Each row was made from one small tree. The marks that hang from a mark follow it in brackets, in alphabetical order. Every link used is in the known rows. Write each row's tree.
Known rows:
S(M): [ 0.06 -0.13 -0.21  0.05  0.06  0.13  0.11  0.17 -0.22  0.02 -0.09  0.06
  0.13  0.01  0.05  0.02 -0.03]
S(M(B(G(J)) P Y Z)): [-0.39  0.18 -0.58 -0.26 -0.20  0.36  0.49 -0.19 -0.24 -0.07 -0.42  0.40
  0.41  0.31  0.53 -0.19 -0.10]
B(G(J)): [ 0.00  0.22 -0.08  0.12 -0.12  0.15  0.07 -0.11 -0.09 -0.12 -0.24  0.16
  0.16  0.22  0.08 -0.18 -0.16]
S(M(B J(G) P V Y Z)): [-0.73  0.14 -0.50 -0.24 -0.26  0.47  0.66 -0.48 -0.30  0.07 -0.44  0.47
  0.66  0.23  0.47  0.05  0.21]
S(M(B(G) V Y Z)): [-0.26  0.00 -0.54 -0.15 -0.11  0.11  0.33 -0.03 -0.45 -0.14 -0.26  0.45
  0.44  0.19  0.52  0.02  0.16]
M(B J P V Y Z(G)): [-0.70  0.35 -0.32 -0.38 -0.37  0.38  0.49 -0.56 -0.07  0.19 -0.33  0.42
  0.51  0.23  0.52 -0.04  0.13]
M(B P(G(J)) V Y Z): [-0.63  0.44 -0.34 -0.54 -0.22  0.37  0.56 -0.58 -0.01  0.20 -0.28  0.52
  0.32  0.18  0.48 -0.05  0.00]
M(B J(G) P Y Z): [-0.69  0.23 -0.26 -0.33 -0.31  0.34  0.38 -0.53  0.05  0.00 -0.29  0.27
  0.44  0.16  0.35 -0.06  0.18]
M(J V Z): [-0.42  0.14 -0.01 -0.03 -0.17  0.20  0.27 -0.51 -0.21  0.07 -0.21  0.17
  0.26  0.14  0.18 -0.08  0.10]
M(B J P V(G) Y): [-0.56  0.32 -0.28 -0.20 -0.35  0.32  0.52 -0.45 -0.12  0.17 -0.19  0.29
  0.39  0.22  0.47  0.08  0.17]
G(J): [-0.07  0.15 -0.07 -0.04 -0.05  0.17  0.12 -0.13  0.06  0.00 -0.15 -0.04
  0.00  0.08  0.00 -0.11 -0.09]
M(B(G) J P V Y Z): [-0.64  0.24 -0.30 -0.18 -0.37  0.24  0.47 -0.57 -0.31 -0.02 -0.37  0.55
  0.47  0.40  0.56 -0.10  0.10]
V(G(J)): [-0.08  0.34 -0.07 -0.03 -0.11  0.27  0.18 -0.16  0.08  0.06 -0.08 -0.10
  0.12  0.01  0.09 -0.09 -0.08]
S(M(B(G) J V Z)): [-0.41  0.04 -0.32  0.05 -0.23  0.33  0.26 -0.30 -0.62 -0.03 -0.34  0.52
  0.64  0.32  0.48 -0.08  0.06]
V(G): [-0.02  0.19  0.01  0.00 -0.07  0.10  0.05 -0.01  0.00  0.08  0.07 -0.07
  0.12 -0.06  0.08  0.02  0.02]
S(M(B(G) P V Y Z)): [-0.43  0.08 -0.53 -0.18 -0.16  0.19  0.51 -0.18 -0.46  0.00 -0.34  0.59
  0.48  0.30  0.60  0.00  0.05]
Z(G): [ 0.00  0.17 -0.04 -0.05 -0.09  0.12 -0.03  0.01  0.07  0.09 -0.05  0.05
  0.19 -0.02  0.03 -0.01 -0.06]

Write each row's tree:
[-0.79  0.28 -0.28 -0.28 -0.31  0.35  0.54 -0.66 -0.10  0.05 -0.35  0.42
  0.51  0.22  0.42  0.02  0.24] => M(B J(G) P V Y Z)
[-0.53  0.27 -0.41 -0.17 -0.26  0.45  0.75 -0.44 -0.32  0.20 -0.36  0.24
  0.48  0.16  0.43 -0.05  0.11] => S(M(J P V(G) Y Z))
[-0.49  0.17 -0.46 -0.29 -0.26  0.46  0.56 -0.32 -0.32  0.25 -0.33  0.62
  0.54  0.25  0.43  0.11  0.05] => S(M(B J P(G) V Y))
[-0.38  0.24 -0.41 -0.05 -0.25  0.43  0.70 -0.28 -0.30  0.20 -0.33  0.23
  0.44  0.20  0.33  0.04  0.09] => S(M(J P V(G) Y))
[-0.47  0.40 -0.33 -0.41 -0.21  0.34  0.49 -0.41  0.00  0.21 -0.24  0.53
  0.28  0.22  0.38  0.05 -0.02] => M(B P(G(J)) V Y)
[-0.61  0.13 -0.08 -0.22 -0.26  0.30  0.23 -0.50 -0.11  0.13 -0.17  0.26
  0.30  0.21  0.37 -0.14 -0.01] => M(B J P Z)
[-0.23  0.07 -0.47 -0.39 -0.11  0.29  0.33  0.02 -0.13  0.19 -0.13  0.45
  0.34  0.09  0.35  0.10 -0.04] => S(M(B P(G) Y))
[-0.55  0.35 -0.39 -0.24 -0.27  0.24  0.53 -0.49 -0.18 -0.04 -0.39  0.50
  0.35  0.37  0.55 -0.13  0.00] => M(B(G(J)) P V Y Z)
[-0.51  0.19 -0.28 -0.23 -0.37  0.24  0.32 -0.44 -0.15 -0.07 -0.31  0.41
  0.39  0.34  0.48 -0.18  0.04] => M(B(G) J P Y Z)
[-0.73  0.37 -0.28 -0.33 -0.37  0.35  0.58 -0.59 -0.13  0.17 -0.21  0.29
  0.44  0.19  0.56 -0.02  0.20] => M(B J P V(G) Y Z)
[-0.58  0.11 -0.51 -0.13 -0.32  0.36  0.58 -0.40 -0.51  0.01 -0.47  0.61
  0.61  0.40  0.61 -0.07  0.07] => S(M(B(G) J P V Y Z))
[-0.20  0.08 -0.31 -0.01 -0.06  0.25  0.25  0.04 -0.38  0.14 -0.04  0.23
  0.41  0.04  0.37  0.19  0.11] => S(M(B V(G)))
[-0.19  0.16 -0.42 -0.02 -0.20  0.34  0.52 -0.14 -0.29  0.07 -0.26  0.11
  0.38  0.08  0.25  0.08  0.19] => S(M(J V(G) Y))
[-0.49  0.23 -0.60 -0.20 -0.20  0.36  0.63 -0.31 -0.39 -0.01 -0.49  0.55
  0.48  0.37  0.61 -0.11 -0.03] => S(M(B(G(J)) P V Y Z))
